What can hang from each mark
Z16: Z555
Z955: Z483
Z483: Z68 Z273 Z361 Z827 Z955
Z881: Z555
Z555: Z16 Z881
Z827: Z555
Z361: Z483

Every row comes from one small tree of marks. The marks that hang from a mark follow it in brackets, in the order of their numbers. Every link used is in the known rows. Which tree was each row made from?
(in the rows, 100 means zero)
Known rows
Z955[Z483[Z273 Z361 Z827[Z555[Z881]]]]: [110, 99, 125, 136, 93, 161, 151, 127, 123, 123, 75, 108, 101, 100, 115, 99, 52, 128, 89, 84, 133]
Z955[Z483[Z68 Z827]]: [101, 74, 104, 92, 75, 118, 131, 111, 102, 115, 111, 110, 106, 99, 117, 114, 81, 107, 113, 94, 69]
Z361[Z483[Z68 Z827[Z555] Z955]]: [101, 58, 88, 122, 58, 136, 86, 102, 83, 126, 91, 122, 86, 105, 132, 113, 63, 99, 114, 82, 109]
Z361[Z483[Z68 Z273 Z827 Z955]]: [99, 65, 90, 123, 59, 127, 117, 97, 98, 127, 95, 133, 67, 100, 129, 124, 69, 110, 104, 79, 102]
Z483[Z68 Z273 Z827[Z555[Z16]] Z955]: [102, 76, 84, 133, 56, 131, 107, 80, 114, 115, 109, 134, 73, 104, 138, 123, 58, 123, 116, 81, 146]
Z881[Z555[Z16]]: [108, 106, 96, 111, 89, 107, 98, 137, 112, 107, 115, 101, 83, 98, 95, 101, 87, 94, 77, 90, 132]
Z955[Z483[Z361]]: [110, 97, 113, 112, 113, 115, 129, 125, 115, 105, 89, 99, 100, 97, 98, 93, 85, 121, 107, 107, 98]
Z16[Z555]: [96, 93, 84, 109, 89, 111, 104, 99, 102, 96, 102, 99, 106, 96, 96, 103, 100, 90, 89, 92, 119]
Z955[Z483[Z68 Z273 Z361]]: [103, 86, 106, 122, 99, 121, 138, 106, 124, 107, 98, 117, 94, 99, 118, 111, 76, 140, 108, 103, 91]
Z827[Z555[Z16]]: [110, 111, 95, 107, 95, 112, 83, 106, 110, 98, 104, 101, 102, 105, 104, 94, 85, 104, 95, 95, 133]
Z955[Z483[Z68 Z273 Z361 Z827[Z555]]]: [105, 76, 114, 136, 78, 148, 142, 105, 115, 120, 98, 120, 92, 100, 130, 111, 54, 135, 118, 92, 115]
Z955[Z483[Z68]]: [100, 80, 97, 92, 92, 108, 112, 108, 104, 103, 108, 105, 119, 106, 112, 109, 92, 113, 103, 104, 62]
Z361[Z483[Z827[Z555[Z16]] Z955]]: [116, 88, 93, 121, 67, 133, 92, 123, 99, 122, 90, 116, 73, 103, 114, 100, 64, 93, 98, 80, 139]
Z827[Z555]: [101, 97, 100, 115, 96, 115, 85, 96, 94, 99, 98, 100, 111, 108, 108, 94, 90, 100, 100, 98, 117]
Z361[Z483[Z68 Z273 Z827[Z555] Z955]]: [100, 62, 91, 138, 54, 143, 103, 93, 92, 127, 92, 132, 77, 108, 137, 118, 59, 110, 104, 78, 120]
Z555[Z16]: [109, 114, 94, 93, 99, 96, 97, 109, 116, 98, 107, 101, 90, 96, 96, 100, 95, 105, 96, 97, 114]
Z483[Z68]: [94, 85, 89, 94, 89, 99, 93, 89, 99, 103, 108, 107, 103, 98, 115, 114, 94, 108, 112, 99, 84]
Z827[Z555[Z16 Z881]]: [108, 120, 95, 101, 101, 125, 85, 117, 118, 102, 87, 96, 113, 104, 105, 97, 78, 106, 79, 87, 134]

Which tree is each row?
[105, 75, 108, 106, 86, 125, 139, 116, 112, 120, 99, 111, 91, 88, 117, 113, 70, 123, 127, 97, 87]	Z955[Z483[Z68 Z361 Z827]]
[105, 80, 101, 129, 69, 128, 124, 108, 99, 124, 87, 126, 63, 101, 115, 110, 74, 101, 93, 80, 118]	Z361[Z483[Z273 Z827 Z955]]
[108, 97, 113, 113, 77, 125, 126, 119, 102, 122, 94, 115, 73, 97, 104, 106, 79, 96, 83, 81, 104]	Z361[Z483[Z273 Z827]]
[101, 87, 102, 114, 68, 153, 108, 114, 102, 131, 83, 117, 100, 104, 128, 117, 56, 106, 79, 71, 107]	Z361[Z483[Z68 Z273 Z827[Z555[Z881]]]]
[97, 65, 95, 153, 67, 141, 118, 73, 108, 121, 91, 133, 66, 97, 143, 120, 52, 135, 133, 86, 152]	Z483[Z68 Z273 Z361 Z827[Z555] Z955]
[121, 101, 115, 120, 90, 138, 130, 135, 123, 115, 95, 104, 88, 94, 107, 93, 60, 119, 113, 93, 135]	Z955[Z483[Z361 Z827[Z555[Z16]]]]
[102, 70, 105, 107, 71, 134, 115, 108, 96, 115, 108, 108, 117, 107, 125, 108, 70, 109, 113, 93, 86]	Z955[Z483[Z68 Z827[Z555]]]
[91, 69, 90, 133, 63, 147, 113, 81, 105, 122, 87, 127, 94, 107, 141, 126, 56, 122, 100, 76, 133]	Z483[Z68 Z273 Z827[Z555[Z881]] Z955]
[102, 74, 110, 122, 67, 140, 132, 100, 106, 115, 110, 120, 108, 111, 130, 113, 65, 119, 103, 89, 97]	Z955[Z483[Z68 Z273 Z827[Z555]]]
[105, 79, 113, 120, 83, 132, 156, 109, 121, 120, 101, 121, 82, 92, 122, 117, 64, 135, 117, 94, 98]	Z955[Z483[Z68 Z273 Z361 Z827]]
[112, 91, 126, 141, 88, 148, 149, 117, 116, 117, 92, 113, 88, 100, 115, 97, 60, 125, 106, 93, 132]	Z955[Z483[Z273 Z361 Z827[Z555]]]
[102, 88, 105, 152, 83, 154, 129, 97, 116, 123, 68, 121, 76, 96, 127, 109, 50, 128, 105, 80, 171]	Z483[Z273 Z361 Z827[Z555[Z881]] Z955]
[101, 89, 98, 145, 99, 116, 122, 87, 117, 107, 84, 123, 65, 96, 115, 106, 79, 131, 113, 98, 145]	Z483[Z273 Z361 Z955]
[92, 61, 85, 110, 65, 112, 107, 81, 94, 117, 104, 122, 80, 97, 129, 125, 78, 107, 129, 89, 103]	Z483[Z68 Z827 Z955]
[98, 66, 88, 115, 63, 148, 87, 113, 90, 132, 75, 117, 98, 104, 132, 116, 55, 101, 97, 74, 111]	Z361[Z483[Z68 Z827[Z555[Z881]] Z955]]
